Each row was made from one walk, in order. Every step used is in the known rows, and no mark comes twice. Write each row's walk.
In the rows, zero is written as 128.
Known rows
J/U/A: [124 134  57 131 133 137 158 147 155 108 106 104 142 164 148 155 147 126
 149 108 117  86 100 162 136 129 193 114 135  94 179 118 105 155 112 134
  95 144 145 100 163 102 130 136 171]
K/P/S/J/U: [159 119  87 149 151 139 156 164 139 119 168 126 111 152 143 141 119 120
 156 121  93  88  96 114  99 111 136 139  88  72 199  94  94 130 173 142
 106  94 155  93 166  92  81 150 149]
H/J/E: [136 124  70 133 138 140 145 168 172 106 127 158 146  75 163 152 141 102
 125 115 132  88 101 130  93 108 168 161 152  95 172 114 129 155  59 124
 140 135  82 141 157  99 164 170 150]
P/S/J/U: [161 119  91 140 140 132 141 168 128 115 155 112 130 145 153 141 113 117
 148 112  97  95 105 119 116 114 140 138 116  62 193  95 104 141 166 147
 112 116 162  96 179  91 101 149 163]
N/A/U/L: [141 133  54 112 109 175 159 139 161 125  67 164 154 142 128 177 113 115
 132 118  68 107 105 147 141  94 156 165 165  74 151  74  84 164  92  87
 131 135  76 155 151 105 144 176 186]
U/A/C: [125 136  50 125 131 142 166 146 153 114  90 123 132 177 160 157 163 115
 142 112 126  84 123 141 112 115 162 121 121 113 196  91 129 157  85 137
 117 164 129 106 154  79 156 126 177]
J/H: [113 122  72 114 146 156 152 153 129  97 104 170 132 103 151 157 138  88
 123 127 122  91  66 139 117 114 144 142 164  92 151 109 102 151 104 100
 153 143  95 141 160  94 120 134 158]
C/A/U/L: [130 123  28 117 145 164 168 120 165 116  78 160 132 160 125 163 129 106
 128  92  63  99 124 172 151 120 163 158 145  91 151  77 118 142 131  78
 120 150  97 152 147 119 130 175 183]
J/U/L/C: [138 117  76 134 118 130 140 151 136  99 127 137 161 170 127 187 143 132
 133 125  78 119  85 143 139  97 152 132 110  91 175  84  92 135 110 121
 119 145 108 130 186 108 118 134 178]
E/P/S/J: [158 126  82 132 132 165 144 178 141 125 115 135 126  98 156 131 113  86
 158 120 110  89  97 119  68 103 131 167 114  75 175  79 101 144 141 141
 142 115 153  95 162  82 128 146 142]
H/J/U/A: [149 137  54 139 127 141 151 151 165 103 114 115 147 137 158 151 152 124
 145 107 107  87  96 161 118 129 191 125 116  89 190 131 105 157 102 122
  97 168 121 111 156  99 146 140 164]
K/P/S/J/H: [136 122  78 128 162 157 164 158 142 117 134 184 104  97 150 139 139  88
 149 114 106  70  71 114  84  92 108 167  99  74 177  91 109 143 153  98
 155 101 127 135 154  81  83 142 137]
E/P/S/J/U: [163 115  85 137 134 149 140 175 128 116 132 110 137 128 149 142  99 108
 157 127 105 101  93 126  96 115 153 144 109  60 189 104  79 132 160 147
 117 117 157  72 184  90 105 143 157]
C/L/U: [130 115  84 142 140 121 139 128 146 121  88 141 137 167 139 176 147  88
 155 105 114 104 102 125  93  92 161 131 143 100 167  78 105 153 104 148
 113 149 104 122 143  96 185 128 201]
J/E/P/S: [112 126  69 123 134 148 155 171 164 121 107 151 130  84 161 138 123  92
 147 124 134  84  89 120  92 118 149 148 144  95 162  92 110 139  86 153
 147  82 106  93 174  95 125 148 132]
J/E: [110 122  72 121 143 136 149 164 159 112 118 144 140 106 153 160 134 101
 130 121 143  87 103 131 117 109 165 145 172  98 158  99 131 151  73 134
 137 110 107 133 167 105 149 165 160]
N/A/U: [154 139  57 127 112 169 158 146 155 115  69 142 143 124 154 176 111 105
 127 119  83  94 112 133 115 103 158 145 193  85 147  81  78 167  76 118
 150 122 114 154 155 102 146 157 173]
C/A/N: [119 142  37  98 145 177 143 142 156 102 124 114 119 128 140 179 145 112
 127  81 100 105 100 136 140 130 149 122 153  99 182  83 130 149 109 121
 122 146 134 117 143 104 131 152 165]
E/J: [134 123  93 128 115 153 142 153 117 112  88 155 132 120 135 167 132 100
 141 140  94 100  94 124 101 102 166 147 173 104 153  86  98 133 101 123
 107 136 146 100 144 103 150 136 152]
N/A/C: [144 137  68 123 111 154 160 163 130 111 114 128 134 151 163 180 129 118
 122 129 113 116 103 119 112  97 134 134 155  96 193  72  86 157  69 143
 126 156  85 114 156  73 142 135 184]
P/S/J/U/L/H: [130 125  74 128 147 144 137 162 138 133 134 132 143 132 121 153 107 141
 145 132  69 117  84 131 143 106 136 173 130  51 194  81 116 140 171  97
 101 109 137  89 163 100  89 179 182]
U/L: [118 123  68 117 127 163 149 151 149 119 115 166 144 147 124 154 135 112
 131 122  99 105  88 152 135 112 156 160 144  89 158  82 114 144 109 107
 106 149  75 133 151 101 135 163 172]
E/J/S/P: [139 111  88 115 126 162  91 157 125  99 119 158 129 101 139 168 119  79
 126  72  95 102  90 141  90 107 174 156 189  76 147  96  96 137  78 145
  95 139 140 122 181 107 162 124 125]
A/N: [118 138  67 104 126 176 134 158 151 106 121 127 143 121 136 180 136 113
 133 106 115 100  89 115 120 119 149 132 157  94 173  91 120 157  88 138
 129 125 130 115 155 103 148 151 157]
K/P/S: [124 133  70 146 142 150 172 148 159 124 151 168  95 131 150 132 146 104
 146 117 101  74  85 112  93 130 123 136 108 105 170  80 111 136 121 151
 119  85 111 120 144  88  94 141 122]
S/P: [125 112  81 117 130 148 112 151 147  96 123 142 127 123 153 167 134 110
 125  87 115 114  81 157 104 131 161 144 163  83 152 106 106 162  94 143
 106 152 130 133 178 100 144 128 148]
K/P/S/J: [154 127  78 144 149 154 162 162 151 127 152 153  96 123 148 127 135 102
 160 110  96  75 100 109  74 102 112 161  91  83 185  70 119 142 157 137
 128  92 156 122 145  81 104 154 137]
K/P/S/J/U/L: [148 114  80 134 144 146 157 154 149 129 156 154 123 171 115 147 119 129
 156 119  79 101  89 131 128 101 139 165  68  62 198  85 102 129 176 108
  87 106 110 104 166  97  84 166 163]
A/U/L/C: [142 122  61 136 113 144 153 135 159 105  73 164 160 161 130 181 143 114
 134 114  62  95 110 143 119  85 143 151 132  98 149  70 104 146  88 103
 151 136 116 166 175 112 145 143 170]
A/C/L/H/J/U: [147 126  54 165 131 124 126 163 140 111 116 111 157 141 147 176 118 134
 139 138  87 127 100 125 124 123 166 143 116  75 210 105 107 142 117 130
 106 164  98  64 149  98 136 149 197]
K/P/S/J/E: [136 120  82 131 159 136 162 170 175 129 146 153 109 104 152 137 132 102
 159 109 124  65 107 100  83  89 127 169 109  82 189  77 138 145 119 131
 140  68 143 123 158  90 118 169 139]
N/A: [143 145  70 120 111 164 149 166 141 115 116 133 137 110 157 169 124 115
 127 120 107 105  85 131 116 105 145 142 184  86 162  81  82 164  73 132
 129 137  94 136 142  90 137 153 170]
U/L/C/A: [131 129  38 126 138 147 156 137 151 101 114 137 126 156 139 175 163 117
 123  87  68 106 101 163 141 103 140 138 120 107 167  64 122 138 118  98
 128 169 111 148 154 104 120 137 176]
H/J/U/L: [148 118  67 134 127 150 140 152 145 109 139 158 160 147 127 160 125 125
 127 128  86 123  79 157 140 123 174 157 112  72 183 114  93 141 119 105
  88 171  55 118 163 105 131 165 172]

Which walk is each row?
[165 133  55 145 129 171 120 170 146 108 160 163 145  88 155 133 132  70
 119  87 104  80  99 139  83 116 158 157 159  86 157 100 103 139  68 145
 126 144  72 150 161  94 167 155 133]
H/J/S
[112 148  47  96 125 175 144 147 176 112  91 114 144 131 142 174 157 119
 149  83 117  81 100 130 126 116 169 124 144  99 185  95 133 170  81 127
 123 134 153 114 147 103 162 145 158]
U/A/N
[136 142  47 144 136 142 145 152 166 111 107 105 148 121 152 154 146 138
 141 112 100  92  86 156 125 129 190 138 136  84 191 130 108 159 107 110
  99 153 131  97 150 102 128 152 169]
L/H/J/U/A
[134 121  86 122 149 131 150 174 159 126 128 144 125  96 160 140 129 103
 148 102 126  73 116 106  95  90 129 164 136  76 184  80 143 156 116 133
 147  90 153 129 169  89 135 172 153]
P/S/J/E
[136 121  84 117 153 154 154 162 132 112 122 169 121  94 161 137 130  86
 142 108 105  82  80 115  97  93 108 162 127  70 175  93 116 156 145 100
 162 121 143 136 164  78 102 142 152]
P/S/J/H
[138 111  71 118 136 158  94 162 141  99 152 148 128 109 151 155 122  82
 118  60 114  99  87 157 101 122 163 149 185  72 145  98 103 149  79 157
 108 136 116 146 191 103 156 130 132]
J/S/P
[136 114  77 120 138 161 140 184 155 115  92 130 149  79 144 155 108  85
 152 132 150  94  94 130  76  88 176 178 148  82 164  99 104 141  94 127
 150 113 132  95 172  97 161 163 156]
S/J/E/P
[127 149  42 112 132 164 131 151 173 108 111  99 162 109 136 185 143 146
 145 101  97 101  80 131 136 124 179 133 134  78 209 123 119 163  95 111
 108 139 149  88 152 108 137 159 166]
L/H/J/U/A/N
[126 139  49 120 124 173 148 144 160 131  69 157 155 108 120 182 107 134
 126 133  61 115  89 142 152  98 152 183 193  69 154  74  94 160 100  74
 130 120  95 137 143 112 126 189 190]
N/A/U/L/H
[135 142  38 156 134 132 134 152 172 120  83 100 156 125 148 164 141 135
 162 101  88  95  95 156 131 122 191 142 121  75 195 116 120 163 114 112
 101 158 133  81 133 105 145 153 190]
C/L/H/J/U/A
[141 138  57 151 133 161 133 163 149 112 124 149 142  74 150 149 137 120
 120 133  93 108  78 136  97 124 149 167 164  90 170 107 112 154  94 112
 128 150 102 120 139  98 143 168 153]
L/H/J
[134 143  28 159 129 140 136 157 174 124  72 128 148 111 156 161 150 127
 152 110  91  98 108 136 102 107 157 159 116  89 202  91 140 167  86 113
 123 171 113  85 122  88 170 152 190]
U/A/C/L/H/J
[139 140  49 162 131 145 124 165 160 121  97 139 149  80 149 157 130 113
 141 120  82 108  87 132 105 116 156 171 145  82 174  92 123 161  97 117
 131 152  98 106 119 100 163 165 178]
C/L/H/J
[130 118  66 126 141 125 169 121 150 115  91 130 134 198 156 171 180 100
 143 106 135  88 119 131  94  95 164 118 125 118 204  96 109 157  90 143
 107 169 124 114 162  74 176 112 188]
L/U/A/C
[131 120  72 130 148 152 132 165 133 124 123 124 157 137 109 168 105 138
 135 139  81 126  82 143 151 103 160 178 149  52 187  89 105 139 161  88
  97 130 129  93 163 109 106 183 195]
S/J/U/L/H
[139 135  42 140 141 140 156 144 146  91 120 118 121 140 158 171 168 109
 122  91  82  99 107 153 120 114 139 119 138 117 164  71 121 140 107 125
 142 157 140 149 154  98 123 122 165]
L/C/A
[149 110  84 122 135 151 139 163 133 117 134 135 154 168 117 161 114 124
 144 124  92 118  96 148 138 100 164 162 114  59 187  92 100 140 160 101
  94 150 116 112 171 103 123 172 192]
S/J/U/L
[139 137  57 137 110 142 142 164 143 123  81 121 144 162 156 185 124 111
 148 114 100 116 116 119 117  92 140 136 135  85 194  55 106 162  79 144
 130 156  87  96 131  80 164 136 207]
N/A/C/L
[152 149  44 155 114 148 132 167 156 125  90 133 153  93 156 180 128 130
 137 128  78 124  94 117 105  96 140 166 143  75 201  77 107 167  71 117
 133 164  76  94 118  81 163 160 196]
N/A/C/L/H/J
[107 124  65 128 140 152 136 153 137 121 123 136 156 139 114 170 112 140
 128 145  84 126  73 149 163 119 167 160 163  68 175  98 101 135 134  96
  92 126 100  92 165 115 102 174 187]
J/U/L/H
[114 117  70 121 131 162 146 174 160 111  88 139 147  87 149 158 113  89
 142 140 151  97  83 138  95 112 182 155 168 101 148 106  97 137  68 136
 143 112  97  94 170 102 153 152 150]
J/E/P
[146 121  78 135 124 121 145 132 137 125  79 133 142 181 151 201 145 100
 149 110 111 117 108 107  92  71 146 129 136  97 200  64  80 158  82 153
 114 163  82 109 147  75 187 120 219]
N/A/C/L/U
[130 120  56 119 125 160 156 135 161 120  73 173 154 156 123 164 119 106
 133 120  77  96 113 157 131 111 164 165 150  87 144  85 108 148 110  95
 126 132  89 149 160 115 147 171 174]
A/U/L
[126 115  75 120 131 150 145 150 138 114 129 146 152 174 117 167 118 125
 132 132  96 121  84 156 159 123 174 141 132  76 169 102  95 135 132 115
  88 148  79 111 170 112 118 158 182]
J/U/L
[160 117  73 144 113 132 138 153 146  94 136 150 171 149 134 183 149 132
 131 127  69 119  79 144 123  98 154 144  94  87 183  96  93 139 104 111
 117 166  85 139 178 104 134 138 172]
H/J/U/L/C
[131 109  80 143 140 109 145 126 138 119  85 141 136 196 145 188 153  86
 150 114 120 108 119 113  91  87 152 127 124 106 196  75 105 152  99 155
 113 162  99 107 153  83 189 115 212]
A/C/L/U
[127 126  58 134 134 162 137 179 168 114  91 144 158  38 149 154 118 103
 134 150 134 106  70 134  83 111 183 183 166  88 160 118  98 140  60 117
 149 119  87  94 158 104 156 171 145]
L/H/J/E/P
[115 130  25 124 154 167 158 126 163 124  71 148 133 132 119 168 119 125
 120 114  57 107 108 164 159 121 159 174 172  83 155  77 123 144 134  67
 121 133 119 130 141 119 113 185 188]
C/A/U/L/H
[139 137  45 144 134 133 152 151 154 109 109 105 149 155 158 167 150 143
 136 127 105 104 102 141 124 121 176 130 116  90 221 119 112 152 100 121
 100 167 125  74 160  87 135 139 184]
L/H/J/U/A/C
[106 142  36 147 135 133 143 152 157 131  57 113 143 149 145 174 141 126
 158 110 100  98 114 132 128 108 160 146 138  92 196  73 146 159 101 121
 123 142 144  66 125  94 152 143 206]
U/A/C/L/H
[121 139  39  95 134 169 139 137 163  98 115 124 139 143 124 196 161 125
 128  80  71 109  93 138 145  98 133 131 122  99 188  63 133 145 101  99
 132 156 123 136 155 109 129 144 171]
U/L/C/A/N
[133 127  67 131 129 152 149 174 173 119 115 163 137  58 170 131 127  93
 147 125 128  85  82 120  75 118 151 160 126  92 173 104 108 143  73 147
 147 101  84 105 164  89 141 153 124]
H/J/E/P/S
[131 123  71 131 116 144 142 151 144 104 113 158 156 146 131 174 154 118
 131 121  80 107  88 139 119  88 138 147 125 100 160  68 109 145  88 115
 137 148 101 152 165 100 139 136 168]
U/L/C
[109 135  40 149 139 122 141 154 149 124  67  90 150 170 139 179 129 139
 157 119  97 110 110 136 148 111 172 134 129  81 209  84 129 150 120 126
 107 141 146  51 143  97 137 142 211]
J/U/A/C/L/H
[149 130  28 143 136 145 166 125 158  92  73 128 127 149 158 177 147 103
 124  90  62  86 134 150 116 112 148 126 150 113 153  75 112 144 109 112
 160 141 155 163 166 112 135 135 168]
L/C/A/U
[151 139  41 161 134 161 105 173 154 123 130 145 151  72 144 146 118  80
 135  93  83  91  98 136  95 105 158 175 166  70 164  84 122 143  81 134
 132 131  85 120 138 104 170 167 158]
C/L/H/J/S
[112 136  59 105 133 148 138 122 181 121  66 115 149 156 133 192 168 105
 172  72 115  86 105 120 106  90 173 122 127  98 195  85 130 174  84 135
 113 141 145 110 140 101 198 128 193]
C/L/U/A/N
[147 129  66 155 138 145 133 160 140 105 144 122 152 107 145 161 120 133
 123 140  91 119  74 139 124 134 172 148 153  75 182 125  90 143 115 121
 108 147 101  93 161 105 118 163 166]
L/H/J/U
[158 119  51 129 144 140 150 146 141  98 131 109 134 173 130 179 146 129
 134  90  59 113 112 160 141  89 143 142  97  80 192  71 110 132 160  93
 112 171 142 133 171 101 105 143 191]
S/J/U/L/C/A
[119 136  44 140 126 129 149 150 163 124  59 114 141 182 155 169 152 110
 166 100 111  89 133 139 118 105 163 126 108 102 199  70 144 164  92 140
 121 162 129  85 132  88 173 125 201]
U/A/C/L
[162 117  86 137 138 142 136 169 122 107 143 106 142 152 139 156 110 117
 144 122 109 106 103 134 114 109 166 142 131  68 187 105  93 141 153 133
 107 140 157 101 179  97 118 154 176]
S/J/U
